What can hang from each mark
N: E
Y: D
K: R
R: K
J: C N
C: D E K
D: H N V Y
H: D

Known rows, with every way that one mark hangs from another
D[N V Y]: [-1.51  2.02 -1.20 -0.47 -0.71  2.74 -3.25  0.34 -1.22 -0.10  0.60 -1.22
  1.34 -0.62 -0.49 -1.01 -3.88  1.14 -4.12  0.09]
H[D[N V]]: [ 1.38  2.12 -0.74 -0.67 -0.53  2.55 -1.98  1.67 -1.35  0.93  1.10  0.25
  0.13 -0.80  0.36 -0.77 -3.27  1.09 -4.15  0.69]
C[D[H V] E]: [ 0.91  1.14 -0.40 -0.45 -2.29  1.63 -3.53  2.10  0.67 -1.75 -0.87 -0.92
 -2.47 -3.49 -0.08 -1.97 -0.25 -0.76 -3.30  0.54]
J[C[D] N[E]]: [ 1.14  2.70 -0.91  0.80 -2.41 -2.15 -1.07  0.15  1.58  1.93  0.52 -2.27
 -2.04 -2.33 -1.06  1.77  0.03  0.32 -2.88  1.81]
D[H N]: [ 0.14  1.52 -0.32  1.51 -0.32  1.22 -2.22  1.56 -1.20 -0.85  0.70  0.36
  0.10 -1.27 -0.17 -1.30 -2.10  0.95 -3.39  0.81]
Y[D[H N V]]: [ 0.86  1.77 -0.24  0.36 -2.44  1.53 -4.21  2.27 -1.25 -0.93 -0.29  0.32
  0.14 -1.35  0.33 -1.80 -2.15  0.71 -5.33  1.13]
J[C[D[H]] N]: [ 1.17  1.99 -1.41  0.41 -2.61 -0.78 -2.35  1.31  1.60  1.31 -0.76 -1.41
 -1.45 -3.51 -0.61  0.22  0.31 -0.54 -2.78  1.47]
N[E]: [ 0.53  1.42 -0.03  1.26 -0.52 -0.94 -0.55  0.59 -0.46 -0.07  1.85 -1.30
 -1.58  0.86 -1.07  1.25 -1.81  0.77 -2.02  0.53]
H[D]: [ 2.07  0.88 -0.12 -0.77 -0.46  0.98 -0.69  1.83 -0.62  0.98  0.79  0.00
 -1.00 -0.20 -0.25  0.46 -2.01 -0.10 -2.14  0.74]
J[C[K] N]: [ 0.26  2.17 -1.54 -0.56 -1.01  1.23 -0.84 -0.67  1.34  2.32 -0.04 -2.67
 -1.20 -2.48 -1.36  1.10 -1.36 -0.30 -1.84  0.07]
C[E K]: [ 0.15  0.96  0.38 -1.19 -0.03  2.72 -0.60 -0.42  0.51 -0.74  0.01 -2.14
 -2.39 -2.29 -1.16 -0.30 -1.49 -0.57 -1.55 -0.33]
H[D[V]]: [ 1.80  1.21 -1.00 -1.14 -0.95  2.18 -1.96  2.17 -0.73  0.95  0.76 -0.30
 -0.73 -0.20 -0.01 -0.22 -2.59  0.02 -2.89  0.06]
R[K]: [ 0.00 -0.07  0.81  0.28 -0.77 -0.36 -0.26  1.08 -1.29 -0.58 -0.47 -0.29
 -0.53 -0.02 -1.74  0.97 -0.32  0.68 -0.69 -0.42]
D[H N[E] V Y]: [-1.00  2.81 -1.95  1.19 -1.87  2.97 -4.49  1.38 -2.77 -0.64  1.64 -1.37
  0.43 -0.28 -0.54 -1.64 -3.92  2.22 -5.02 -0.63]
C[D[H V Y] E]: [-0.03  1.24 -0.88 -1.26 -2.86  2.62 -4.43  1.86 -0.04 -1.69 -1.06 -1.64
 -1.78 -3.29 -0.43 -2.22 -1.13 -0.72 -3.59  0.04]
J[C]: [-0.40  1.52 -0.08  0.56 -1.00  0.78  0.45  0.65  1.19  0.36  0.16 -0.80
 -0.75 -1.24 -0.58  0.68 -1.15 -0.69 -1.34  1.47]
J[C[D] N]: [ 0.93  1.94 -0.85 -0.13 -2.02 -1.47 -1.22  0.28  2.24  1.83 -0.63 -1.73
 -1.34 -3.15 -0.73  1.17  0.14 -0.62 -2.48  1.92]
Y[D[H V]]: [ 1.25  0.88 -0.53 -0.18 -2.79  1.10 -4.18  2.78 -0.64 -0.96 -0.54 -0.28
 -0.75 -0.72 -0.05 -1.28 -1.47 -0.29 -4.03  0.45]
J[C[D K] N[E]]: [ 1.28  3.09 -1.39  0.06 -2.98 -0.68 -0.90 -0.64  1.08  1.90  0.60 -3.17
 -2.16 -2.64 -1.73  1.27 -0.85  0.20 -3.20  0.91]
H[D[Y]]: [ 1.06  1.02 -0.51 -1.55 -0.94  2.00 -1.55  1.50 -1.39  1.01  0.65 -0.77
 -0.27  0.08 -0.58  0.19 -2.88 -0.10 -2.46  0.15]
H[D[N]]: [ 1.58  1.76  0.21 -0.24 -0.03  1.37 -0.71  1.40 -1.24  0.93  1.15  0.56
 -0.11 -0.75  0.08 -0.04 -2.66  0.97 -3.37  1.39]
Y[D[H N[E] V]]: [ 0.94  2.46 -0.33  1.20 -2.78  0.93 -4.11  2.16 -1.86 -0.80  0.76 -0.24
 -0.47 -0.61  0.02 -1.23 -2.29  1.56 -5.75  1.08]
K[R]: [ 0.06  0.29 -1.20  0.85  2.04  0.21  0.59  0.59  0.89  0.14  1.16 -1.13
 -0.68  0.01 -0.49  0.92 -2.49 -0.64 -1.02 -0.21]

Rows
[-0.76  1.05 -2.18 -0.38 -1.87  3.16 -4.58  2.10 -1.39 -0.74  0.20 -1.38
  0.15 -0.41 -0.72 -1.70 -3.05  0.05 -3.09 -1.23] : D[H V Y]
[ 1.20  2.15  0.63  1.52 -2.30 -0.23 -2.75  1.88 -1.80 -0.76  0.84  0.03
 -0.69 -0.55 -0.22 -0.62 -1.75  1.39 -5.00  1.72] : Y[D[H N[E]]]
[ 0.56  2.94 -1.24 -0.60 -1.47  3.02 -2.76  1.29 -2.67  1.13  2.01 -0.99
  0.25  0.13 -0.24 -0.45 -4.26  2.01 -4.87  0.09] : H[D[N[E] V Y]]
[ 0.83  2.59 -0.31 -0.14 -0.95  1.78 -1.45  0.96 -2.58  1.19  2.02 -0.75
 -0.03  0.18 -0.48  0.22 -3.70  1.87 -4.09  0.82] : H[D[N[E] Y]]
[ 0.53  1.71  0.36 -0.27 -1.72  0.69 -2.95  1.19 -0.48 -0.36 -0.17 -0.10
  0.33 -0.95  0.17 -0.64 -2.26  0.65 -4.96  1.64] : Y[D[N V]]
[ 0.70  1.94 -0.09 -0.62 -1.49 -0.37 -1.26  0.04  2.84  1.44 -1.22 -2.11
 -2.67 -4.76 -0.43  1.00  1.09 -0.78 -2.06  2.02] : J[C[D E] N]
[ 0.00  2.36  0.01  0.48 -2.27 -0.76 -1.79  0.16 -1.05 -0.60  1.04 -1.28
 -0.02 -0.91 -1.07 -0.11 -2.50  1.18 -4.52  1.75] : C[D[N[E] Y]]
[ 0.02  2.70 -1.42  2.03 -1.28  1.81 -3.54  1.70 -1.95 -0.68  1.82 -0.52
 -0.42 -0.43 -0.22 -1.42 -2.95  2.10 -4.70 -0.06] : D[H N[E] V]
[-0.25  2.54  1.11  0.23 -1.74  1.08  0.17  0.16  1.77 -0.48 -0.67 -0.65
 -1.52 -4.37 -0.04 -0.38 -0.07 -0.40 -3.05  3.12] : J[C[D[N] E]]
[ 0.24  2.07  0.38 -0.98 -2.64  2.14  0.43 -0.22  1.87 -0.58 -0.91 -2.07
 -2.44 -4.17 -1.06 -0.48 -0.31 -1.44 -2.20  1.59] : J[C[D E K]]
[-1.20  2.01 -1.87  0.21 -1.46  3.68 -4.61  1.58 -2.12 -0.72  0.53 -0.75
  1.15 -1.07 -0.23 -2.26 -3.77  1.22 -4.53 -0.52] : D[H N V Y]
[-0.10  1.84 -0.19 -0.33  0.10  0.93 -1.01 -0.16  2.31  1.89 -0.59 -2.28
 -2.38 -3.74 -0.37  1.35  0.43 -0.31 -1.14  1.04] : J[C[E] N]
[ 0.01  2.12 -2.23 -0.37 -1.90  2.43  0.33  0.20  1.72  0.09  0.12 -2.31
 -0.83 -2.48 -0.87 -0.56 -2.49 -1.41 -2.79  0.22] : J[C[D[V] K[R]]]
[ 0.15  3.11  0.30  1.52 -2.57 -0.61  0.32  0.34  0.67 -0.03  0.81 -0.66
 -0.80 -2.12 -0.58  0.28 -1.13  0.55 -3.77  3.04] : J[C[D[N[E]]]]
[ 1.06  2.32 -1.33 -0.91 -2.53 -0.02 -1.05 -0.47  1.85  1.75 -0.58 -2.60
 -1.42 -3.51 -1.41  0.75 -0.69 -0.72 -2.77  1.04] : J[C[D K] N]
[-0.16  1.89 -1.34  1.08 -0.88  2.49 -3.64  1.87 -1.29 -0.87  0.61  0.12
  0.30 -1.26  0.12 -1.99 -2.72  1.12 -4.19  0.02] : D[H N V]
[ 0.27  3.44 -0.18  0.68 -3.15  0.90  0.55 -0.46  0.20 -0.05  0.85 -1.55
 -0.86 -2.42 -1.26 -0.19 -2.00  0.47 -4.11  2.08] : J[C[D[N[E]] K]]
[ 0.38  2.22 -1.20 -1.36 -1.03  3.58 -2.83  1.40 -2.05  1.05  0.94 -0.50
  0.93 -0.61  0.05 -0.98 -4.11  1.22 -4.46  0.17] : H[D[N V Y]]
[ 0.01  2.19 -0.68 -1.03 -0.50  2.40 -0.85 -0.96  1.92  1.90 -0.49 -3.15
 -2.48 -4.13 -1.04  0.88 -0.38 -0.50 -1.48  0.15] : J[C[E K] N]
[-0.99  1.67 -0.90  0.64 -0.86  2.33 -3.19  1.27 -1.99 -0.81  0.57 -0.39
  0.93 -1.06 -0.53 -1.52 -3.14  1.00 -3.68  0.25] : D[H N Y]
[ 0.85  1.34 -1.47 -1.94 -1.42  3.21 -2.89  1.83 -1.42  1.03  0.64 -1.07
 -0.02  0.05 -0.36 -0.42 -3.49  0.11 -3.17 -0.49] : H[D[V Y]]
[-0.86  2.53 -0.08  0.04 -2.73  0.85 -0.59  0.21  0.53 -0.12 -0.24 -0.92
  0.49 -2.61 -0.63 -0.38 -1.80 -0.20 -3.59  2.61] : J[C[D[N Y]]]
[ 0.66  2.41  0.37  0.61 -2.12  0.09 -2.80  1.00 -1.05 -0.24  0.89 -0.61
 -0.28 -0.20 -0.17 -0.11 -2.42  1.50 -5.35  1.59] : Y[D[N[E] V]]
[ 1.08  1.54 -0.96 -1.32 -2.91  3.29 -3.33  1.28  0.24 -1.76 -0.84 -1.92
 -2.56 -3.86 -0.84 -2.56 -1.16 -0.92 -3.70 -0.43] : C[D[H V] E K]
[ 0.84  2.35 -0.50 -1.44 -2.03  1.12 -1.03 -0.78  2.36  1.38 -1.17 -3.04
 -2.76 -5.14 -1.10  0.47  0.29 -0.86 -2.36  1.10] : J[C[D E K] N]
[ 0.00  0.86  0.61 -1.51 -1.69  0.66 -1.90  0.42  0.86 -1.12 -0.90 -1.78
 -1.80 -2.79 -0.85 -0.42 -0.69 -0.96 -2.41  1.25] : C[D[Y] E]
[ 0.26  2.78 -2.52  0.85  0.26  0.89  0.40 -0.99  1.12  2.68  1.71 -3.66
 -1.88 -1.51 -1.41  2.04 -2.27  0.45 -1.86 -0.76] : J[C[K[R]] N[E]]
